Known rows, with every step that occurs
U > D > R > L > X: [ 5.36  4.85  0.29 -3.49 -2.85 -0.16  2.55 -2.09 -6.40  3.27  3.66 -0.45
  2.55  5.32  1.32 -0.56 -1.64 -0.53 -5.21 -1.85  2.27 -1.54  4.14  1.58
 -1.39  1.28 -0.58 -0.88  2.86  4.80 -0.02  0.60 -0.42]
U > R > D: [ 1.13  6.13 -1.04 -1.03 -3.15  1.39  0.01 -1.29 -3.87  4.73  0.21  1.56
  1.27  5.53  0.22 -0.55 -0.07 -3.00 -1.71  0.21  1.07 -0.36  5.49 -0.83
 -2.23 -0.41 -2.08 -0.08  1.14  3.66  1.51  1.49 -1.54]
L > X: [ 0.16  0.01  1.15  1.92  2.72 -0.27  0.49 -1.01  1.65 -1.17  0.30  0.92
 -0.76 -3.62 -3.78  0.17 -2.88  0.70 -4.91  0.59  2.02  3.99 -0.17  0.77
 -0.48 -1.18  0.36 -3.98  4.08 -3.86  0.92 -1.07 -0.60]
D > X > L: [ 3.53  0.34  0.54 -4.18 -0.61 -2.17 -0.63 -1.67  2.52  0.62  3.11  0.54
  3.35 -2.26  0.23  0.53 -2.55  2.81 -1.00  0.29 -2.11  2.71  0.69  5.56
 -3.91 -0.24  0.90  3.92  1.11  3.47  0.39 -3.57 -0.61]
D > X > L > R > U: [ 4.75  1.46 -0.49 -4.31  0.66 -1.89 -0.69 -1.37  3.72 -0.26  2.03  0.87
  4.73 -2.73 -1.39 -0.82 -3.50  2.70 -3.51  0.49 -0.97  3.36 -0.21  5.79
 -5.06 -3.00 -0.82  3.14  2.07  4.40  2.27 -2.39 -0.12]
X > L > D > R > U: [ 7.93  2.39 -0.01 -2.68 -0.87 -2.32 -0.87 -3.34  2.67  0.75 -0.64  2.56
  3.47 -3.91 -2.51 -1.35 -4.47  1.33 -4.82  0.56 -0.36  6.74 -3.52  3.97
 -3.69 -7.00  0.57  1.71  3.70  5.64  0.55 -1.37 -1.06]
X > D > R > U: [ 7.30  5.97 -1.67 -5.03 -2.00 -0.27  0.49 -5.94 -1.20  0.45  1.90 -0.55
  1.30  0.47 -1.28 -2.85 -2.96  2.55 -1.17 -2.17 -0.53  2.69  0.50  2.68
 -4.39 -5.01 -2.64  5.64  1.92  7.28 -1.03 -2.00 -1.26]
D > L: [ 4.18 -0.54  1.89 -4.84 -1.58 -3.15 -2.53 -2.67 -0.64 -1.10  4.35 -2.46
 -1.18 -0.24  2.29  0.30 -1.97  0.52 -2.57 -3.57 -1.06 -0.14  2.17  2.75
 -2.58  1.33  2.99  0.78  2.93  0.05  0.80 -0.15  0.69]
D > R: [ 5.36  1.42  0.44 -4.87  1.09 -2.24  0.48 -2.57 -1.34  0.36  1.71 -0.98
 -0.27  2.07  0.65  0.99 -3.12  1.99 -0.55 -3.13 -0.18 -0.44  1.24  1.98
 -0.38 -2.61 -2.39  2.14  1.82  2.28 -1.90 -2.84 -1.53]
X > L > R > D: [ 5.92  2.97  0.99 -1.02 -0.09 -2.04 -2.63  0.66  3.71  2.16 -1.56  1.46
  3.83 -5.14 -3.80 -1.92 -3.46  3.52 -4.66  2.37 -1.18  6.21 -1.45  1.81
 -2.55 -6.86  0.25  0.05  4.60  3.88  4.43 -0.42  1.83]
D > X > L > R > U > N: [ 4.32  1.34 -0.25 -2.88 -0.12 -1.42 -0.11 -1.28  2.72  0.04  1.09  0.91
  5.41 -1.69 -0.31 -1.38 -3.15  1.94 -2.62  0.94 -1.40  2.96 -0.06  5.04
 -4.64 -1.65 -1.16  4.42  1.57  4.99  1.51 -2.74  0.40]
L > X > D: [ 2.29  2.92  0.60  1.36  1.46  0.03  0.06 -3.30  1.80 -0.53  0.92  0.41
 -0.84 -4.43 -5.53 -1.95 -2.79  2.32 -4.94  1.25  1.49  6.27  0.06  1.00
 -2.59 -2.48  0.35 -2.10  5.16 -1.68  0.36 -1.63 -0.01]
X > L > R: [ 4.11  0.73  1.07  0.19  0.05 -2.16 -2.88  0.64  3.87  1.37 -2.13  1.89
  3.64 -4.56 -4.17 -0.77 -2.86  3.21 -3.04  3.51 -1.06  6.27 -2.38  2.43
 -1.74 -5.99  0.29 -0.07  4.25  1.04  3.63 -0.62  2.15]
D > U: [ 4.09 -1.57 -1.78 -3.47 -0.74 -1.80  0.84 -3.12 -2.45 -3.82  0.70 -0.38
 -0.60  2.86 -0.50 -0.21 -2.02 -0.07  1.23 -1.28 -1.37  0.45  0.01  0.74
 -1.50 -1.46 -0.28  4.01  2.57  1.26 -0.58 -2.92 -1.55]
L > R > U > D: [ 2.53  3.69 -2.82 -0.14  0.71  1.48  1.25  0.51  0.68 -0.60 -1.85 -0.12
  3.98  1.64 -2.17 -3.32 -0.67 -1.03 -5.47  0.64  3.55 -0.07 -0.36  0.38
 -1.65 -4.31 -3.20 -1.60  2.18  2.88  3.57  3.26  1.45]
R > U > D > X > L: [ 2.64  4.53 -3.11 -3.40 -5.31  2.49  2.77 -2.49 -2.47  0.04  2.03  1.04
  6.37  3.09  2.52 -1.34 -1.52 -2.23 -2.54 -1.48  1.31 -1.42  0.62  4.74
 -3.83 -0.80 -1.19  5.03 -1.17  8.64  1.95  0.81 -1.77]
U > R: [-1.46  2.94 -0.82  0.57 -3.08  1.09 -0.21 -1.37 -3.57  3.68 -0.48  2.18
  1.09  6.31 -0.39  1.10  0.84 -3.31  0.58  1.92  1.19 -0.23  4.12  0.12
 -1.17  0.76 -2.03 -0.22  0.44 -0.33  0.25  1.38 -0.97]
D > X > L > R: [ 4.54  0.72  0.34 -3.76  1.39 -2.62 -1.04 -0.84  4.06  0.42  2.11  0.37
  3.69 -2.89 -1.70 -0.51 -2.76  3.52 -3.07  1.19 -1.25  3.68  0.45  5.12
 -4.19 -2.11 -0.17  2.09  2.82  2.61  1.60 -2.82  0.64]
U > R > L: [ 0.74  3.59  0.11 -1.04 -3.82  0.98 -1.10 -1.46 -6.42  5.23  1.94  3.53
  1.75  6.33  0.00  0.85 -0.37 -3.91 -2.96  1.00  0.11  0.20  4.82 -0.05
 -3.85  1.66 -0.97 -1.67  0.30  2.85  2.87  3.48 -0.78]
D > U > R > L: [ 4.47  0.93 -1.68 -4.34 -3.39 -1.10  0.06 -4.11 -7.04 -0.30  1.98  1.98
  0.55  7.34 -0.50  0.49 -2.29 -2.74 -0.90 -0.63 -1.30  0.68  3.43  0.75
 -4.10 -0.23 -0.86  2.87  2.77  3.21  1.35 -0.60 -2.08]

Rows
[ 3.04  5.97 -0.15 -3.48 -3.98 -0.19 -1.31 -2.39 -4.20  4.34  2.41  0.37
  0.66  5.38  1.31 -0.44 -1.13 -2.74 -2.98 -1.53  0.49 -0.47  6.57  0.64
 -3.52  0.17 -0.64  0.28  2.58  3.68  1.82  1.53 -1.19] => U > R > D > L
[ 6.27  4.96  0.24 -5.29 -0.56 -1.14 -0.11 -1.08  1.27  1.91  3.22 -0.64
  2.73 -2.60  0.88 -1.96 -3.14  2.47 -4.01 -2.21 -1.81  1.71  2.47  2.62
 -4.34 -1.87  0.51  2.78  1.79  8.13  2.02 -2.16 -1.16] => R > D > X > L
[ 7.09  0.30 -0.13 -1.52 -1.09 -2.76 -1.05 -3.04  2.36 -0.75 -1.07  2.48
  2.29 -3.62 -3.54 -1.62 -3.16  1.25 -3.42  2.16 -1.20  7.59 -3.53  2.61
 -3.46 -5.55  2.34  1.58  4.87  3.44  0.40 -2.00 -0.41] => X > L > D > U
[ 7.65  2.11  1.88 -5.58  1.72 -2.54 -0.13 -3.08 -3.36  1.30  4.26  0.79
  0.00  0.41 -0.73  0.79 -5.83  1.74 -6.46 -3.68 -0.37  1.83  1.95  2.12
 -3.21 -2.32 -1.19 -1.29  3.59  3.62  1.15 -1.08 -1.61] => D > R > L > X
[ 2.87  4.02 -2.04 -3.05 -4.79  1.96  1.88 -3.33 -3.49 -1.13  2.63 -0.10
  3.87  2.78  2.40 -1.40 -2.22 -3.15 -4.88 -3.18  2.50 -1.45  1.31  3.74
 -3.29 -0.57 -0.08  2.25  1.07  5.71  2.50  2.20 -1.37] => R > U > D > L > X
[ 7.58  3.20 -2.03 -3.25  2.90 -0.99  1.90 -3.82  1.35 -1.39  0.01  0.43
  0.36 -0.32 -1.64 -3.04 -2.81 -1.17 -6.65 -2.40  2.82  2.51 -2.06  1.05
 -3.24 -5.33 -1.60 -1.24  2.61  4.70 -1.96  0.31 -2.22] => L > D > R > U
[ 3.18  3.88 -2.84 -1.47  1.27  1.14  1.49  0.19  1.12 -0.79 -0.85 -0.47
  4.41  1.73 -1.76 -3.30 -1.03 -0.60 -5.80  0.20  3.31 -0.33  0.34  1.48
 -2.82 -3.50 -3.24 -0.80  2.02  3.55  3.16  2.43  1.15] => L > R > U > D > X
[ 5.89  2.68 -1.44 -5.96 -0.25 -0.59  1.42 -3.65 -2.02 -1.06  1.72 -0.01
  1.72  2.55  1.44  0.28 -4.50  0.41 -1.64 -4.50  0.23 -0.99  0.15  3.41
 -2.11 -4.52 -3.74  4.36  0.38  5.96 -0.22 -1.67 -2.92] => D > R > U
[ 1.86  5.03  0.33 -0.53 -3.06  1.00 -1.06 -2.99 -5.59  5.02  2.33  3.75
  1.37  4.19 -2.66 -0.15 -1.76 -2.75 -5.38  1.51  0.85  3.23  4.92  0.40
 -4.96  0.57 -0.80 -2.69  2.85  2.01  2.94  2.63 -0.75] => U > R > L > X > D
[ 6.65  3.14 -1.42 -2.63  3.76 -1.68 -0.31  0.32  1.71 -1.21 -1.23 -1.51
  0.73 -0.56 -3.61 -3.78 -2.44  1.75 -5.83 -0.52  0.87  1.94  0.84 -1.58
 -2.34 -5.74 -2.14 -1.79  5.31  2.74  3.15  0.19  1.17] => L > R > D > U
[ 1.91  6.30 -1.23 -2.98 -2.55  0.93  0.49 -1.90 -3.25  4.44  1.98  0.92
  1.88  5.73  0.81 -0.56 -0.53 -2.39 -2.19 -0.38  0.79 -0.74  6.55  0.82
 -3.65  0.59 -2.18  0.96  0.96  4.52  1.02  0.26 -1.94] => U > R > D > X
[ 6.61  4.33  1.71 -4.91  0.23 -1.97 -1.33 -2.20 -0.07  0.24  4.17 -2.16
 -0.84 -2.91  0.51 -2.00 -4.19  1.13 -7.46 -4.67 -0.07  1.65  3.42  1.03
 -3.58 -1.43  2.14 -1.24  5.01  4.00  2.83 -0.38 -0.53] => R > D > L > X
[ 5.32  4.80 -0.14 -4.16 -3.82 -0.06  2.50 -1.72 -6.96  3.67  3.65 -0.81
  2.84  6.46  2.67 -0.56 -0.60 -0.76 -3.47 -2.10  1.60 -2.87  4.20  1.37
 -1.28  1.59 -0.74  0.44  1.54  6.06 -0.26  1.11 -0.30] => U > D > R > L
[ 8.45  5.56  0.32 -5.48 -1.40 -1.53 -0.73 -5.21 -2.68  2.46  3.60 -0.50
  0.20  0.24 -1.65 -2.51 -2.99  3.30 -2.88 -1.86 -1.67  3.28  1.78  1.64
 -4.98 -2.99 -1.01  3.00  2.79  6.90 -0.37 -1.27 -0.11] => X > D > R > L
[ 2.98  3.08  0.84 -2.01 -3.87 -0.66  1.09 -2.25 -3.64  1.03  3.84 -2.23
  1.36  3.11  1.63 -0.84 -0.37 -1.09 -4.73 -1.57  2.77 -0.95  4.22  2.43
 -1.29  3.10  2.37 -1.31  4.41  0.56  0.01  0.85  0.92] => U > D > L > X
[ 4.58  1.57 -1.28 -1.73  4.04 -1.43  1.56 -2.09  3.69 -1.16  1.25 -0.37
 -0.03 -1.85 -1.74 -3.21 -0.24 -0.50 -6.08 -0.25  2.23  2.72 -0.60  0.94
 -3.76 -0.73  0.65 -2.76  2.25  1.75 -2.49 -0.19 -0.80] => L > D > X
[ 2.60  2.11 -2.29 -0.30  2.70  0.59 -0.03  0.55  2.64 -1.77 -2.29  0.42
  2.67 -0.91 -3.11 -2.72 -1.97 -0.17 -5.13  0.23  2.27  1.29 -1.69  0.28
 -2.12 -5.63 -3.27 -1.50  1.98  1.79  3.93  2.58  1.10] => L > R > U
[ 5.06  1.17  0.56  0.25 -0.74 -1.98 -1.51 -1.57  3.64  1.26 -1.40  2.58
  2.60 -5.16 -3.22 -1.63 -2.24  1.19 -4.02  2.74 -0.49  7.17 -3.57  2.16
 -2.64 -4.87  2.43 -0.39  3.59  2.74  0.68 -0.53  0.35] => X > L > D
[ 7.63  2.06  1.38 -6.55  0.47 -2.47 -0.32 -2.67 -4.26  1.93  4.10  0.24
  0.42  2.13  0.98  0.69 -4.43  1.53 -4.06 -3.97 -1.25 -0.02  1.99  1.85
 -2.94 -1.66 -1.37  0.66  1.64  5.45  0.74 -0.66 -1.32] => D > R > L
[ 7.61  1.11 -0.21 -3.57  0.93 -1.44 -0.20 -2.64 -3.35 -0.19  2.87  1.86
  0.13  0.02 -1.49 -2.71 -2.55 -1.79 -8.36 -1.42 -0.49  3.03 -0.54 -0.81
 -5.59 -0.85  2.09 -3.17  2.77  5.55  2.07  2.54 -0.59] => R > L > D > U
[ 5.36  4.12 -0.75 -2.84  4.71 -1.38 -0.28  1.31  3.51  0.37  0.20 -1.76
  1.50 -1.94 -2.72 -3.80 -1.96  2.39 -6.87 -0.53  1.41  1.28  1.87 -0.37
 -2.92 -4.04 -2.26 -2.57  3.93  2.99  3.06  0.47  1.55] => L > R > D > X
[ 6.88  4.70 -0.14 -3.07 -2.35 -1.30 -1.84 -4.74  0.07 -0.22  1.65 -1.88
  1.24 -0.83 -1.37 -4.68 -1.81  1.87 -3.41 -0.96 -0.92  3.64  1.10  1.80
 -5.46 -2.32  0.00  3.69  4.19  4.64  0.74 -0.12  2.34] => X > D > L > R > U > N
[-0.04  1.78 -2.02  1.21 -3.66  3.29  2.20 -1.32 -2.94 -1.35 -2.01  1.82
  4.40  2.77  3.10 -2.18 -1.42 -4.01  0.48 -1.13 -0.40 -1.59 -1.52  0.70
 -1.86  0.11 -2.72  5.60 -3.03  6.66  0.65  0.70 -1.04] => R > U > N
[ 5.23  4.19 -0.08 -1.56  1.37 -0.35  0.71 -5.19  0.80 -0.90  1.68  0.47
 -0.02 -3.19 -4.75 -1.93 -4.93  2.51 -5.71 -1.04  1.58  5.87  0.08  2.58
 -3.63 -4.66 -1.46  0.12  5.34  1.24  0.32 -2.42 -1.50] => L > X > D > R > U
[ 4.92  3.58  0.81 -1.02  2.01 -1.16  0.33 -4.56  1.15 -0.17  1.64  0.09
 -0.94 -3.49 -5.17 -1.52 -4.26  3.39 -5.18 -0.28  1.34  6.08  0.78  1.92
 -2.80 -3.70 -0.82 -0.99  6.00 -0.61 -0.59 -2.96 -0.83] => L > X > D > R
[ 6.31  2.49  1.21 -2.67 -0.14 -0.81 -0.91 -3.57 -3.67  0.62  4.20  2.01
  0.19 -2.05 -3.44 -1.84 -4.44  0.95 -8.16 -0.91 -1.11  5.10  1.07  0.72
 -6.00 -0.88  1.68 -2.35  4.27  3.82  3.70  0.81 -0.26] => R > L > X > D > U
[ 3.35  1.09  2.27 -1.07  0.97 -0.44 -0.97 -0.79 -2.97  1.47  3.56  2.51
  0.45 -2.44 -2.02 -0.16 -3.88 -0.18 -8.50 -0.85 -0.19  3.23  0.82  0.28
 -4.02  0.56  1.75 -4.79  2.63  1.84  4.44  2.28 -0.10] => R > L > X
[ 4.85  3.03  1.85 -1.50  0.11 -0.25 -1.26 -2.50 -2.72  1.99  3.91  2.21
  0.40 -3.13 -3.20 -1.68 -3.73  0.90 -8.52 -0.43 -0.72  4.93  1.09  0.43
 -5.44 -0.33  1.71 -3.62  3.43  3.38  3.97  1.88  0.30] => R > L > X > D
[ 3.81  3.05 -0.52 -0.23 -0.06 -0.60  0.45 -5.35 -0.62 -1.07  1.00  1.09
 -0.73 -0.94 -5.87 -1.64 -3.43  1.16 -4.19  1.15  1.14  6.58  1.57  1.35
 -3.77 -2.94 -0.45 -0.16  6.57 -1.26  0.14 -2.70 -1.01] => L > X > D > U > R
[ 6.00  3.45 -0.93 -2.88 -1.69 -0.19  1.65 -1.81 -3.57 -0.80  0.11 -0.97
  1.02  2.63  1.84 -3.34 -2.35 -0.76 -1.18 -2.58 -2.00 -0.39  2.05 -1.62
 -2.15 -0.80 -0.76  4.63  2.05  7.54  0.22 -2.45 -1.12] => R > D > U > N
[ 5.23  2.58 -1.03 -3.96 -1.37  0.00  2.11 -3.44 -3.42 -0.62  0.32  0.31
  2.79  4.05  2.81 -0.62 -4.08 -0.72 -0.27 -3.90 -0.41 -1.51  0.30  2.51
 -1.71 -2.58 -4.32  6.14 -0.37  6.88 -1.41 -2.20 -2.22] => D > R > U > N
[ 4.36  2.14 -0.26 -0.37  1.11 -0.80  0.45 -4.94  0.54 -2.29  1.15  0.40
 -1.05 -3.05 -5.73 -2.05 -3.70  2.30 -4.39  0.51  0.86  6.62  0.05  1.29
 -3.28 -3.16  0.24 -0.15  6.48 -1.05  0.11 -3.10 -0.66] => L > X > D > U
[ 7.11  3.20 -1.79 -1.90  2.12 -0.68  2.42 -3.72  0.39 -1.10 -1.06  0.58
  1.20  0.74 -0.64 -3.78 -2.49 -1.96 -5.67 -1.94  2.40  2.14 -1.97  0.41
 -2.83 -3.96 -1.99 -0.05  2.19  5.36 -2.80  0.01 -1.86] => L > D > R > U > N
[ 3.83  4.31 -0.84 -3.00 -3.40  0.04  3.02 -1.69 -4.94  2.60  1.87 -1.68
  2.34  6.45  2.35 -0.43  0.31 -0.36 -1.01 -1.50  2.45 -3.15  3.72  1.62
  0.57  0.97 -1.48  1.50  1.65  3.85 -2.23 -0.41 -0.37] => U > D > R
[ 5.57  1.91  0.55 -2.01  1.22 -0.66 -0.51 -1.09 -2.14  1.74  2.47  2.09
  0.42 -1.38 -1.19 -2.64 -1.69 -1.76 -8.85 -0.79  0.13  2.72 -0.50 -1.25
 -4.78 -0.14  2.20 -5.08  1.43  4.87  2.31  4.00  0.17] => R > L > D
[ 6.34  0.19 -2.38 -1.48  2.54 -1.77  1.53 -3.54  1.00 -3.53 -0.82  0.17
 -1.26 -0.06 -2.99 -3.38 -1.01 -1.42 -4.74 -0.28  1.61  3.60 -2.17 -0.81
 -2.81 -3.21  0.74 -1.37  4.23  1.39 -2.28 -0.56 -1.28] => L > D > U
[ 2.42  4.30 -0.48 -0.77 -2.35  0.66 -0.62 -2.06 -4.98  4.87  1.26  3.63
  1.35  5.30 -1.26 -0.76 -0.32 -4.47 -5.72  1.38  1.32  1.61  3.76 -0.77
 -4.61  0.66 -0.50 -3.75  1.58  3.09  1.90  4.17 -0.90] => U > R > L > D
